(in the rows, 128 means zero)
Known rows, with every way that one mark hangs from another:
X{A{F P S{B}}}: [180 130  97 129 159 128 136 127 107 143 103 163 138 128 119 115 137 127
 123]
P{A{F S X}}: [131 109 124 134 140 124 191 113 130 115 144 130 194 123 126 119 135 120
 102]
S{A B}: [125 128 141 143 141 126 155 132 119  96 120 106 131 134 138 162 158 134
 165]
B{F S}: [129 159 119 120 105 124  43 137 120  86 146 100  80 112 137 137 101 153
  81]
M{P{A{S{B}}}}: [164 126 140 116 128 145 167 122 149 108 124 122 111 136 130 135 130 131
 106]
M{P{A{F S{B} X}}}: [139 115 134 129 141 144 213 117 144 146 132 146 171 128 129 122 127 116
 109]
P{A{F S X} M}: [115  98 136 130 130 138 183 113 141 133 125 126 191 124 123 103 144 118
 104]
B{P{A{F X}} S}: [ 90 133 130 121 105 115  97 138 139 130 163 140 123 123 126 106  89 147
 115]
X{A{F P{M} S{B}}}: [167 120 109 126 150 139 126 128 115 157  89 162 136 130 116 103 143 127
 121]
A{F S}: [148 121 108 137 139 121 141 112 112 116 132 127 133 117 131 139 125 132
  94]
M{P{A}}: [122 128 142 113 108 135 125 116 154 118 135 100  76 145 135 124 120 133
 110]
M{P{A{S}}}: [161 126 137 111 112 142 148 118 151 113 133 111 112 136 130 133 115 128
  94]
A{X}: [ 91 132 137 144 155 120 135 113 130 117 148 103 111 133 132 145 129 131
 161]
B{F S{A{P}} X}: [134 169 122 118  93 118  63 156 122 112 149 114 130 109 131 142  99 122
 122]
M{P{A{F S X}}}: [133 116 133 124 124 140 193 111 148 150 141 135 166 129 129 116 115 113
  95]
S{A{F P} B}: [137 121 119 148 136 123 176 131 115 160 105 137 172 132 134 154 162 119
 154]
B{S}: [124 150 116 125 125 124  71 129 124 106 133  93  80 123 132 137 108 154
 119]
S{A{F P{M}} B{X}}: [105 122 129 140 136 127 154 137 122 160 105 137 158 127 128 133 157 108
 171]
S{A}: [120 129 138 137 116 121 131 126 123 107 133  93 124 135 139 157 140 130
 147]

Rows:
[151 141 100 120 148 116  95 128 112 126 133 149 112 121 119 105 114 119
 129] | B{X{A{F P S}}}
[144 132 131 144 139 126 158 135 124 139 105 116 150 141 132 167 159 124
 175] | S{A{P} B}
[106 147 115 128 109 116 104 141 113 114 149 117 132 109 134 125 106 130
 133] | B{S{A{F}} X}
[174 131  95 123 140 124 112 123 109 152 114 149 135 128 120 110 123 126
 106] | X{A{F P S}}
[104 125 112 150 153 116 155 111 126 190 130 136 161 131 128 133 132 114
 153] | A{F P X}
[ 99 119 138 126 121 134 171 111 151 154 143 124 134 137 135 110 120 119
 110] | M{P{A{F X}}}
[113 147 149  97 104 124   4 149 128  64 166 146  38 117 122 104  83 138
 103] | B{F P{M} X{A{S}}}
[114 144 147 134 132 120 120 145 117  64 149 115 119 119 140 152 139 126
 145] | S{A B{F X}}
[ 80 129 141 118 145 121  62 140 124  98 139 157  35 129 124  92 116 145
 158] | S{B{P{M} X{A{F}}}}
[129 124 115 143 111 118 146 126 117 171 115 123 167 132 134 149 143 115
 137] | S{A{F P}}
[119 118 130 117 105 134 142 113 146 140 133 117  97 138 137 110 121 129
  89] | M{P{A{F}}}
[129 148 123 140 117 126 131 140 129 170 127 112 184 125 127 152 117 123
 165] | B{S{A{P X}}}
[ 85 130 140 137 128 108 127 143 116 105 154 148 110 123 134 142 123 130
 168] | S{A{F} B{P X}}
[101 129 133 108 120 121  46 137 124 104 150 159  56 121 118  92  90 134
 124] | B{P{M} X{A{F S}}}
[140 109 141 115 114 141 133 122 146  94 115  99 128 134 124 122 143 134
 102] | P{A{S} M}
[164 143 133 114 136 126  71 141 115  67 145 150  71 124 125 127 107 149
 106] | X{A{S{B{F P}}}}
[123 113 128 146 127 134 167 132 122 176  88 136 170 134 131 141 167 117
 154] | S{A{F P{M}} B}
[113 130 122 140 106 133 138 136 128 205 114 131 201 120 126 129 125 115
 142] | B{S{A{F P{M} X}}}
[122  96 139 134 147 142 204 118 138 125 115 139 196 125 122 110 158 120
 115] | P{A{F S{B} X} M}
[126 135 125 117 130 132  62 126 131 151 101 119  71 145 121 105 134 135
 146] | X{A{P{M}}}
[171 135 120 123 163 132 115 128 112  78 121 132 101 130 123 122 133 144
 131] | X{A{S{B}}}
[ 96 103 149 122 112 127 136 125 147 130 145 147 143 128 121 113 114 129
 114] | B{P{A{F S X} M}}
[156 126 122 127 130 138 116 122 135 156  99 117 128 132 118 150 137 124
 130] | A{P{M} S}
[132 123 141 139 131 138 147 136 131 155  90 116 146 141 129 158 167 122
 175] | S{A{P{M}} B}
